Each row was made from one walk, in order. Every step used is in the known rows, and no mark comes twice. Write each row's walk.
(in the rows, 128 means zero)
Known rows
gadi, zise, sepab, ruka, simaler: [ 99 106 181 132 143 113 153 129  82 113 169 107  89 114 111 114 153 102
 105 185 114 112 113 114 147 155 125 114 160 159 179 159 168 137 161 125
 129 179 171  92  32 110  91 104  85 107]
zutis, leri, gadi, musoz, pizes, ruka, simaler, zise: [136 114 103 113 143 114 252  96  94 106 110 142 133 126 116 136 125  89
 126 103 117 154 126 137  52  82  65 112 138  89 160 169 180 115 161  80
  64 130  93  90 129 120  70 137 114 182]
gadi, musoz: [122 134 118 178 127 121 119 117 139 111 117 138 134 121 129 113 169  94
 111 127 113 135  96 110 152 141 104 122 134  94 139 147 161 100 119  99
 139 144 117  75 107 127 126 105 108 112]
leri, zutis: [114 150 100 140 169 102 137 118 144 134 139 122 142 142 132 144 104  83
 140 143 105 146 143 110 117 152 118 135 155  77 127 124  97 112 131  80
 121  94  86 127 139  90 123  85 114 124]
zutis, musoz, pizes, ruka, simaler, zise: [131  99 121 114 150 138 220  76 106 153 107 142 138 133 121 133  79  81
 149 121 125 161 143 165  26  73  80 126 139 122 138 169 186 105 164 110
  65 117 131 112 117 136  78 141 113 194]
musoz, pizes, ruka: [108 133 105 175 146 132 192  86 100 180 116 164 131 147 103 106  91 106
 121  83 150 134 146 138  63 151  97 146 126 108 116 166 145 116 120 112
  96 106 135 127 130 128 116 150 132 172]
leri, gadi: [114 120 128 147 147 132 136 133 132  94 131 123 153 134 135 134 125 111
 107 126 119 115 112 107 108 159 104 133 144  98 139 109 134 126 109 110
 121 104  90 126 114  97 115 103 135 136]
zutis, musoz: [101  79 125 143 150 158 107  87 136 142 101 143 150 108 134 134  76  84
 148 135  88 131 116 118  54 129 108 129 143 114 129 123 145 105 130 139
 119 100 156 119 104 115  99  93 115 171]
gadi, zise, simaler, ruka, pizes: [124 105 125 171 154 164 144  78 127 134 124  80 119 112 106 126 112  91
 130 152  86 144 123 123 130 140  97 100 125 152 146 102 141 112 189 113
 126 106 143  90  70 112 138 133  74 136]
zise, simaler, ruka, pizes, musoz, zutis, zikeles: [103  50 137 185 130 139 181  80 107 202 108 154 170  48 114  99  69  77
 143 107  60 125 104 121 105  81  94 129 163 125 171 109 129  91 128 117
  71 104 149 136  72 128  81 138 132 158]
zutis, leri, gadi, zise, simaler, ruka: [118 135 132 151 143 149 153  97 112 112 139 116 138  88 109 126 118  54
 151 130  65 120 144 141 136 140  82 111 104 135 171 112 124 136 180 125
 112  98 120 104  71  95 127 105 122 133]
simaler, zise, gadi, musoz, zutis: [123 125 134 162 103 130 151 112 102 137 117 152 150 106 118  71 139  60
 141 149 108 148 104 125 124  97  89 138 137  58 158 145 108  87  85  92
 103 120 116  79 106 122  86 135 142 147]
ruka, simaler, zise: [127 111 145 106 152 129 180 106 124 128 124 109 140 134 130 148 116  89
 146 164 115 157 141 167  87  79  84 108 134 130 135 147 187 109 156 103
  91 126 122 124  99 150  95 116 119 164]
zutis, zikeles, vemives: [ 86  68  92 115 174 131 143 114 147 182 120 124 184 130 154  87  69 102
 131 156 128 147 123 117  99 139 103 116 142 131 139  54 173 144 108 171
  94 129 120 141  64 128  83  91 172 169]
pizes, musoz, gadi, zise: [104 161  93 157  99 148 144 109 121 151 128 193 131 101  93  83 157  71
 114 128 145 123  98 122 124 148 108  94 153  73 128 166 157  95 119 130
 159 119 108  77 120 110 117 134 142 122]
zikeles, zutis, musoz, gadi: [119  85 103 131 141 166 151 133  90 177  84 147 156  72 123  84  94  76
 120 156  79 143 121 121  33 127 101 103 172  63 126 121 128  93 119 141
 120  65 136 101 102 111  88 154 147 180]
zise, gadi, musoz, pizes, ruka, simaler: [122 123 115 144 128 117 229  82  98 127 138 131  87 119  83 119 131 123
 100  98 125 161 113 122  84 135  88 150 141 100 143 167 161 123 140 113
 105 146 130  88 106 111  87 162  84 130]
pizes, ruka, simaler, zise: [135 115 135 107 157 127 200  90 113 134 135 123 129 139 119 149 108  90
 143 128 131 169 140 173  68  90  87 119 141 130 144 162 185 111 145 103
  78 125 120 122 106 146  98 120 131 169]
zutis, musoz, pizes, ruka: [108 109  99 168 146 144 185  69 101 179 103 174 134 133 109 106  67  94
 132  79 133 135 140 133  29 140  97 149 137 106 122 161 143 112 127 125
  88 104 149 119 131 115 102 144 123 190]
vemives, zikeles, zutis, leri, gadi, zise, simaler: [118 105 129 139 128 122 168 134 104 133 146 116 143 111 103 111 126  61
 112 157  56  91  66 126 121 162  80  96 138 128 182 135 119 150 180 171
 136 122 113  44  93  59 101  94 114 118]
leri, zutis, zikeles, vemives: [ 92  87  69 105 186 111 155 118 151 176 132 121 183 138 158  96  60  90
 134 153 120 159 134 105 105 144 111 122 158 102 149  55 140 143 119 146
  90 118  87 139  90 102  84  79 162 162]
simaler, ruka, pizes, musoz, zutis: [ 98  82 146 197 132 140 171  73 107 165  89 145 150  94 104 111 100  86
 120 129 104 116 113  89 108 107 113 121 164  77 149 139 113  79  95  80
 101  88 141 122 100 146  91 140 126 156]
sepab, zise, simaler, ruka, pizes: [130 105 142 162 174 158 159  86  96 139 114  67 132 112 102 125 108  94
 153 155  88 133 136 125 126 124 116 106 131 151 148 113 134 101 184  86
 112  93 153 110  42 126 126 124  82 158]
sepab, ruka, pizes, musoz, zutis: [ 83  67 165 201 128 123 164  99  88 169  95 157 142 110  98  98 114 100
 113 145 117  88  92  74 111 125 134 116 185  84 152 155 122  80  86  83
 108 119 157 113  78 137  81 126 115 159]
zise, sepab, ruka, pizes, musoz, zutis, zikeles: [ 92  47 152 177 127 123 167 103  85 201 119 157 163  63 123  85  91  91
 120 131  89 108  90  99 105 104 119 131 187 124 186 125 130  98  98 103
  77 132 163 125  58 124  62 126 134 164]
leri, zutis, musoz, gadi, zise, sepab, ruka: [107 143 146 137 142 117 125 142  53 145 157 141 121 104 123  73 135  56
 133 184 114 108 126 108 123 171 148 121 173 106 185 154 113 128 143 100
 123 141 145  78  55  71 104 101 121 143]
musoz, pizes: [ 98 129 115 182 139 134 166 109 123 175  92 144 151 141 121  94 102  99
 126 138 130 115 156 130  86 121  84 130 113 112 102 152 150 108 134 116
 112 100 139 131 119 135 106 152 109 165]
vemives, zikeles: [112 130 140 139 167 118 149 128 122 133 135  92 150 159 130 143 111  75
 148 156  85 138 121 132 102 136 109 111 130 115 139 126 138 145 137 122
  87  91 118 121 100 145 130  81 138 122]
leri, zutis, musoz, pizes, ruka, simaler, zise: [136 117 105 105 157 120 228  80 104 146 113 140 133 139 126 139  74  71
 151 119 120 170 150 157  29  80  85 131 152  98 145 169 160 106 171  91
  64 112 107 111 135 115  80 131 107 189]
simaler, ruka, pizes, musoz, zutis, leri: [ 83  62 121 160 146 133 194  67 101 157  73 141 152  71  98 134  91  82
 142 122  66 118 125  78  63  99  88  95 139  67 151 129 108  94 110  73
  88  75 142 130 103 133  57 115 124 187]
zise, simaler, ruka, pizes: [127  92 136 174 171 156 158  79 113 145 114  57 128 106 108 141 104 104
 138 148  75 147 136 126 114 131 100 112 133 152 143  97 139 111 181  99
 109  93 151 111  62 121 136 137  76 152]
vemives, zikeles, zutis, leri, gadi, musoz, pizes, ruka: [128 122  76 163 143 107 240 117  76 141 108 151 143 143 111 105 119  86
  89  81 110 127 102 101  63 159  79 122 146  63 163 159 129 139 120 109
  76 107  90  68 146 102  95 138 128 157]

Write each row's walk
[116  71 121 131 157 121 236  94  96 154 115 123 114 130 107 126  73  99
  98 121  94 147 114 121  30 126  88 122 165 109 154 158 153 134 161 150
  81 115 143  94 110 121  78 142  93 150] | vemives, zikeles, zutis, musoz, pizes, ruka, simaler
[128 128 131 153 137 127 205 121  41 184 104 117 136  80  92 100 156  94
 119 151 130 129 114 122  87 117 127 113 182  87 155 172 163  95 124  56
  97  99 134  86  69 121  94 166 136 181] | simaler, zise, sepab, ruka, pizes, musoz, gadi
[ 99 152 164 162 124 114 136 144  45 159 155 146 119  99 103  73 176  73
 110 171 142  89 113 118 156 175 144 122 169 123 183 182 149 128 117 103
 127 156 157  78  40 102 112 118 136 133] | pizes, musoz, gadi, zise, sepab, ruka
[101  70 108 116 166 115 176 133 105 156  98 100 161 120 121 142 102  79
 121 165  50 128 117 105  58 149  75  85 136  92 155 114 116 146 120 136
  90  78 124 103 111 122  73  85 134 164] | vemives, zikeles, zutis, leri
[ 89  39 114 150 161 131 194  84 114 208 104 117 184  89 126  72  58  87
 131 148  94 131 108 104 107 109 103 115 164 124 175  69 148 125 126 149
  75 115 137 126  41 123  69 123 157 179] | zise, simaler, ruka, pizes, musoz, zutis, zikeles, vemives
[118 155 139 114 138 141 131 117  87 132 150 114 135 137  94 101 140  88
 166 156 138 131 125 135 136 156 126 151 119 103 140 127 112 114  87 111
 121 104 128 112  58 111  95 105 136 150] | sepab, zise, gadi
[122  92 158 152 168 131 149 122  67 147 128  67 125 138 123 119 131 111
 122 189 122 127 120 112 110 144 126 114 161 155 166 133 156 116 144  73
  97 136 159  92  45 117 105 117  89 176] | simaler, zise, sepab, ruka, pizes
[147 152 113 126 119 120 183  96 100 104 151 121 109 122 101 124 172  88
 128 113 128 186  97 144 122 131  90 151 132  89 167 154 162 116 112  92
  99 148  98  56 101 109 106 135 113 132] | pizes, ruka, simaler, zise, gadi, musoz
[112 130 145 169 118 135 122 104 128 159 155 137 126 107  97 100 129  75
 134 151  94 100  90 152 150 154  94 114 120 161 143 153 147 117 178 165
 166 141 153  69  82  84 128 106 103 115] | gadi, zise, simaler
[145 148 121 123 115 120 165 107 114  98 142 107 119 120 110 123 178  87
 127 143 119 176 100 138 136 118  85 140 127  89 162 145 164 115 119  92
 109 147  96  57  93 112 101 132 101 124] | ruka, simaler, zise, gadi, musoz
[110 143 115 159 128 133 179 117  92 176  99 157 142  77  90 108 145  92
 122 118 125 128 117 123  89 125 114 114 163  60 118 163 154  93 101  91
 123  81 120 119 105 131 106 153 159 152] | pizes, musoz, gadi
[102 118 172 134 129 109 185 129  58 131 155 124  88  82  90 105 170 100
  97 170 122 109 104 110 137 145 131 111 178 127 182 181 174 125 150 109
 127 165 163  81  34 108  86 131 100 114] | pizes, musoz, gadi, zise, sepab, ruka, simaler
[105 115  89 119 128 133 149 139 133  90 138 152 148 142 127 113 134  65
  98 148  97 111  81  92 104 176  82  79 139  86 168 115 119 145 129 156
 129 116  75  64 132  76  95  82 126 119] | vemives, zikeles, zutis, leri, gadi, zise
[137  86 118 111 148 137 223  93  92 165 101 138 146 134 126 122  79  77
 123 133 121 160 137 164  29  90  74 119 155 115 151 167 179 110 152 128
  68 117 126  97 119 133  75 150 117 194] | zikeles, zutis, musoz, pizes, ruka, simaler, zise
[129 167  95 169 126 126 202  93  72 150 130 168 121 145  89  77 137  94
 127  80 162 134 122 127 108 153 108 156 125  82 141 181 135 107 110  97
  99 127 118  80 110 115 107 149 123 160] | sepab, zise, gadi, musoz, pizes, ruka
[111 118 135 176  99 129 139 109 107 134 124 152 139  98 111  68 141  75
 126 142 100 138  91 100 130 124  98 141 139  59 151 139  96  91  79 102
 120 122 127  84 100 116  86 132 133 130] | zise, gadi, musoz, zutis
[121 112 145 183 151 132 181  71  92 155 105 103 139 101  82 142 139  91
 133 120 114 108 103 114 144 132 130 125 157 124 162 156 153  92 144  75
 112 100 143  93  60 131 116 122  95 148] | sepab, zise, simaler, ruka, pizes, musoz
[145 163 112 139 113 126 140 110 114 112 135 117 137 131 115 111 177  75
 137 137 127 170 106 141 142 130  88 147 123  85 155 142 150 112 100  90
 110 138  93  60 104 113 116 125 123 134] | simaler, zise, gadi, musoz
[103  82 133 145 153 130 150 120  77 104 134  92 116 121 114 118 140 119
 100 172 110 104  89  67 107 179 121  98 159 133 179 120 134 130 148  88
 123 144 144  72  57  75  84 105  73 157] | zutis, leri, gadi, zise, sepab, ruka, pizes
[113  77 117 164 145 159 177  81 108 116 110 100 133  88 104 115  95  82
 130 145  59 126 112  93  96 124  84  91 131 117 166  97 106 108 180  99
 114  94 131  92  80  90  95 131  82 156] | musoz, zutis, leri, gadi, zise, simaler, ruka, pizes
[132 155 129 105 135 139 145 104 105 145 145  98 148 142 112 128 128  79
 166 156 131 171 142 173  97 130  87 158 111 111 139 122 136 129  89 107
  88 100 103 112  97 115 107 132 146 168] | simaler, zise, gadi
[ 97  73 115 154 146 133 201  90 103 101  90 133 158  86 111 139 105  94
 115 110  77 108 109  66  70 120  90 112 151  57 165 106  99 110 110  68
  88  76  96 125 115 101  63 118 126 172] | simaler, ruka, pizes, musoz, zutis, leri, gadi
[105  82 112 161 107 137 140 112 125 163 131 170 165  72 130  71 102  76
 137 119  79 151  95 113 114  94  89 139 146  88 161  98 118  95  87 125
  86 127 125 118  90 119  73 129 147 140] | zise, gadi, musoz, zutis, zikeles
[130 121 128 118 152 125 226  90 103 151 116 134 132 142 116 133 101  92
 141 125 136 159 154 171  58  81  78 123 133 125 133 172 185 109 160 100
  71 124 122 121 115 148  93 145 123 181] | musoz, pizes, ruka, simaler, zise
[ 94  68 104 124 158 129 154 124 114 161  93 122 157 103 119 135 105  93
 109 156  67 121 122 101  66 155  74  93 135  94 140 115 121 126 106 136
 119  90 133 112 112 115  68 100 128 176] | zikeles, zutis, leri
[119 143  91 192 131 124 194  90 103 159 115 172 125 141 105  92 126 101
 106  74 147 135 125 126  92 149  94 145 132  91 128 177 154 109 123 101
 104 127 124  92 133 123 121 152 120 154] | gadi, musoz, pizes, ruka
[146 121 153 113 152 109 192  89  79 161 153  83 126  97 120 128 126  91
 125 145 120 152 131 180  90 113  88 142 143 158 177 178 163 132 162  99
  96 128 149  94  85 110  87 128 131 163] | pizes, ruka, simaler, zise, sepab
[135 130 130 147 146 158 162 115  85 156 129 111 149  85 114  91 101  19
 149 164  48 138 137 157 110 127  91 100 136 122 178 119 118 135 187 158
  97  77 130  79  64 109 134 129 136 130] | vemives, zikeles, zutis, musoz, gadi, zise, simaler, ruka
[110 107  89 130 163 116 140 116 154 163 141 149 168 107 148 133  75  81
 151 114  82 160 135 122 101 118 105 137 158 102 141  89 116 112 127 110
  88 106  91 152 119 102 102  91 133 136] | leri, zutis, zikeles
[121 133 101 163 143 152 195  96  89 165  89 124 135  73  87 118 137  99
 123 120 113 148 128 109  83 119 117 107 163  65 126 137 149  90 123  68
 106  65 118 117  90 139 114 172 132 158] | simaler, ruka, pizes, musoz, gadi
[109 102 127 145 150 122 224  83 109 146 127 136 100 127  98 127  99 127
 105 105 126 145 132 129  65 125  90 130 142 119 127 167 170 116 154 120
 102 129 147 125 107 128  91 152  93 145] | musoz, pizes, ruka, simaler
[ 89 109 101 141 109 143 136 114 138  92 132 188 143 117 122  96 123  72
 116 133 108 101  91  85 105 148  84  89 130  75 151 124 111 110 122 135
 143 123  96  91 129  79  79  91 131 136] | musoz, zutis, leri, gadi, zise
[120 143 132 143 119 126 117 112 111 124 171 122 131 104 127  91 151  86
  92 152 130 108  94 129 146 176 101 131 138 137 176 148 125 139 144 133
 157 139 122  63  98  61 105 111 126 115] | leri, gadi, zise, sepab
[108  85 108 161 145 142 177 116 105 188  72 137 171 141 134  91  65  69
 114 156  89 117 128 117  38 123  83 123 145  98 133 141 132 123 140 154
  88  87 141  94 123 119  86 145 105 178] | vemives, zikeles, zutis, musoz, pizes
